Known rows, with every way that one mark hangs from another:
{k_360 {k_390 k_736 k_975}}: .74 -.33 -.24 .13 .05 .18 .21 -.12 -.24 .18 .50 -.05 -.20 .04 .09 .03
 -.07 -.01 -.07 -.07
{k_390 k_975}: .62 -.13 -.15 .16 -.02 .18 -.04 -.10 .03 .02 .10 -.10 .01 .00 -.11 .21
 .17 -.01 -.02 .09
{k_975 {k_146 {k_736 k_66 {k_390 k_360}}}}: -.22 .13 -.39 -.14 .06 -.23 .21 -.17 .16 .03 -.21 .02 -.27 -.14 .00 -.04
 -.04 -.01 .06 -.06
{k_360 {k_146 k_736} {k_390 k_975}}: .70 .15 .09 -.05 .10 .10 .14 -.18 -.03 .09 .24 .07 -.12 .01 -.02 -.10
 -.15 .08 -.04 -.06
{k_66 {k_975 {k_146 k_736}}}: -.16 -.05 .06 -.03 -.21 -.20 .08 -.08 .12 -.24 -.20 -.03 -.15 -.14 .01
 .23 .02 .27 -.03 .16
{k_146 k_360}: -.01 -.06 .29 .07 -.08 .07 -.23 -.02 .15 -.15 .07 -.05 .11 .25 -.07 -.08
 .10 -.14 .11 .06
{k_146 k_360 {k_736 k_66 k_390}}: -.06 .13 -.15 .04 .10 -.10 -.02 -.12 .23 -.15 .13 -.06 -.08 -.07 .20 .01
 -.02 -.17 .21 -.12
{k_66 k_736 k_975}: -.17 .11 .03 .15 -.05 -.12 .02 .32 .06 -.06 -.12 -.08 .35 -.31 .20 .21
 .08 .22 -.02 .24
{k_146 {k_360 k_390}}: .01 .05 .28 .04 .00 .15 -.07 -.03 .06 -.08 .36 -.03 -.02 .34 .02 -.23
 .03 -.16 .03 .03
{k_146 k_360 {k_736 k_66 {k_390 k_975}}}: .15 .08 -.29 .06 .10 .00 .01 -.23 .19 -.25 .24 -.10 -.07 -.08 .10 .14
 .00 -.19 .16 -.11
{k_975 {k_146 k_736} {k_390 k_360}}: -.33 -.08 .14 -.16 -.05 -.24 .33 -.17 -.02 -.07 -.37 .10 -.09 .19 -.31
 -.25 -.15 -.18 -.06 .15
{k_390 k_360 {k_736 k_66} {k_975 k_146}}: .16 -.47 -.58 .01 -.09 .06 .07 -.29 -.31 .25 .08 -.10 -.23 -.19 -.19 .20
 -.13 .03 .05 -.12
{k_66 k_736 {k_975 k_146 {k_390 k_360}}}: -.68 .08 .09 -.06 -.07 -.15 .17 .21 -.06 -.14 -.33 .01 .36 -.10 -.12 .02
 -.04 .07 -.16 .31
{k_66 {k_736 k_390} k_975}: -.23 .23 -.17 .10 .05 -.05 .02 .43 .17 -.12 -.04 .04 .37 -.30 .28 .23
 .13 .16 -.07 .08
{k_360 k_146 k_390}: .42 .26 .22 -.10 .13 .17 -.16 .05 -.01 .25 .08 .03 .00 .10 .08 -.29 .00
 .07 -.06 -.07
{k_390 k_360}: -.12 -.02 .12 .10 -.13 .01 -.07 .16 -.05 .28 -.07 .12 -.04 .10 -.15 -.10
 .06 -.08 .04 .00
{k_146 k_736}: .31 -.04 .06 .12 -.04 -.23 .18 -.06 .12 .02 -.10 -.01 -.14 -.11 .07 .01
 -.04 .00 .14 .05
{k_360 {k_390 k_975}}: .59 .03 -.13 .08 .08 .25 .16 -.07 -.10 .12 .42 -.07 -.15 .13 .01 -.03
 .08 -.04 -.12 .06
{k_66 {k_736 {k_146 k_360} k_390}}: -.33 .37 .15 -.02 .20 -.05 -.05 .35 .14 .01 -.07 .11 .31 .00 .18 -.15
 .07 -.03 .05 -.16
{k_146 {k_360 {k_390 k_736}}}: .11 -.23 .20 .07 -.04 .12 -.04 -.07 -.05 -.03 .43 -.01 -.06 .27 .08 -.18
 -.10 -.13 .08 -.08
{k_360 k_390}: .32 .12 .02 .04 .09 .10 .11 .04 -.04 .23 .25 -.05 -.16 .13 .12 -.19 .05
 -.02 -.05 .05

Rows:
-.31 -.40 .22 -.09 -.19 -.01 -.12 -.10 -.05 -.36 -.15 -.07 .10 .12 -.07
 .10 -.06 .06 -.09 .16 -> {k_66 {k_975 {k_146 k_360} {k_390 k_736}}}
.21 -.16 -.09 -.02 -.09 .15 -.04 -.30 .17 -.33 .07 -.11 -.01 .22 -.29
 .13 .11 -.05 -.03 .09 -> {k_390 {k_975 {k_146 k_360}}}
-.37 -.08 .22 -.04 -.27 -.17 -.01 -.13 .18 -.42 -.10 -.02 -.08 .01 -.04
 .19 -.03 .19 .00 .16 -> {k_66 {k_975 {k_146 k_360 k_736}}}
.15 .00 -.02 .09 -.03 -.02 .09 -.13 .27 -.40 .29 .11 -.02 .11 -.04 .08
 -.01 -.20 .09 -.10 -> {k_146 k_360 {k_736 {k_390 k_975}}}
-.52 .40 -.10 -.08 .10 .07 -.38 .35 -.24 .47 -.12 .09 -.13 -.26 .22 .12
 .09 .22 -.03 -.32 -> {k_736 {k_66 k_975} k_146 {k_390 k_360}}
-.20 .08 .13 .10 .03 -.08 .07 .30 -.04 -.09 -.25 -.11 .48 -.22 .12 .11
 .04 .07 -.11 .33 -> {k_66 k_736 {k_975 k_390}}
-.15 .21 -.41 .00 .14 -.02 .27 .19 .17 -.04 .00 .14 .25 -.10 -.08 .02
 .08 -.08 -.06 .01 -> {k_66 {k_736 {k_390 k_360 {k_975 k_146}}}}
-.01 .01 .04 .10 -.01 -.16 -.03 -.22 .11 -.09 .02 -.20 -.09 -.09 .10 .00
 -.07 -.13 .26 .03 -> {k_146 k_360 {k_736 k_66}}
-.26 -.28 .37 .05 -.17 .01 -.17 .22 -.40 .18 -.18 .11 .04 -.03 -.01 .08
 -.12 .13 -.12 -.01 -> {k_66 {k_975 {k_390 k_360 {k_736 k_146}}}}
-.44 .36 .02 -.08 .12 .13 -.50 .19 -.05 .11 -.02 -.06 -.02 -.14 .28 .12
 .12 .15 .03 -.27 -> {k_736 {k_66 k_975} {k_146 k_360} k_390}
-.36 -.05 .11 -.17 -.02 -.03 .10 -.08 -.05 -.01 -.39 .06 .04 .27 -.36
 -.25 .01 -.18 -.12 .17 -> {k_975 k_146 {k_390 k_360}}
.16 -.56 -.29 .02 -.19 .04 .15 -.20 -.21 .07 .10 .11 -.20 .02 -.31 .13
 -.15 .02 -.02 -.11 -> {k_390 k_360 k_736 {k_975 k_146}}
-.05 .32 -.35 -.06 .24 .19 -.21 .14 -.23 .49 -.01 .03 -.17 -.16 .03 .08
 .12 .02 -.03 -.37 -> {k_736 k_66 k_146 {k_390 k_360 k_975}}
.35 .19 .10 -.07 .07 -.09 -.12 .05 .23 .02 -.20 .17 .05 -.08 .09 -.09
 -.02 .06 .06 -.17 -> {k_360 {k_146 {k_736 k_390}}}
-.27 -.09 .24 -.19 .00 .03 -.04 -.21 .13 -.35 -.26 -.08 .16 .38 -.27
 -.24 .06 -.24 -.06 .22 -> {k_975 {k_146 k_360} k_390}
-.08 -.23 .11 -.04 .09 .00 -.12 .07 -.50 .51 -.27 -.01 -.02 -.04 -.01
 -.16 -.14 -.10 .03 -.12 -> {k_975 {k_390 k_360 {k_736 k_66 k_146}}}
-.21 .03 -.05 -.07 -.14 -.17 .08 -.01 .20 -.27 -.14 .05 -.13 -.15 .08
 .25 .03 .22 -.06 .08 -> {k_66 {k_975 {k_146 {k_736 k_390}}}}
.57 -.11 .11 -.06 .09 .12 -.10 .01 -.15 .29 .17 .07 -.03 .03 .15 -.22
 -.16 .12 .01 -.17 -> {k_360 k_146 {k_390 k_736}}
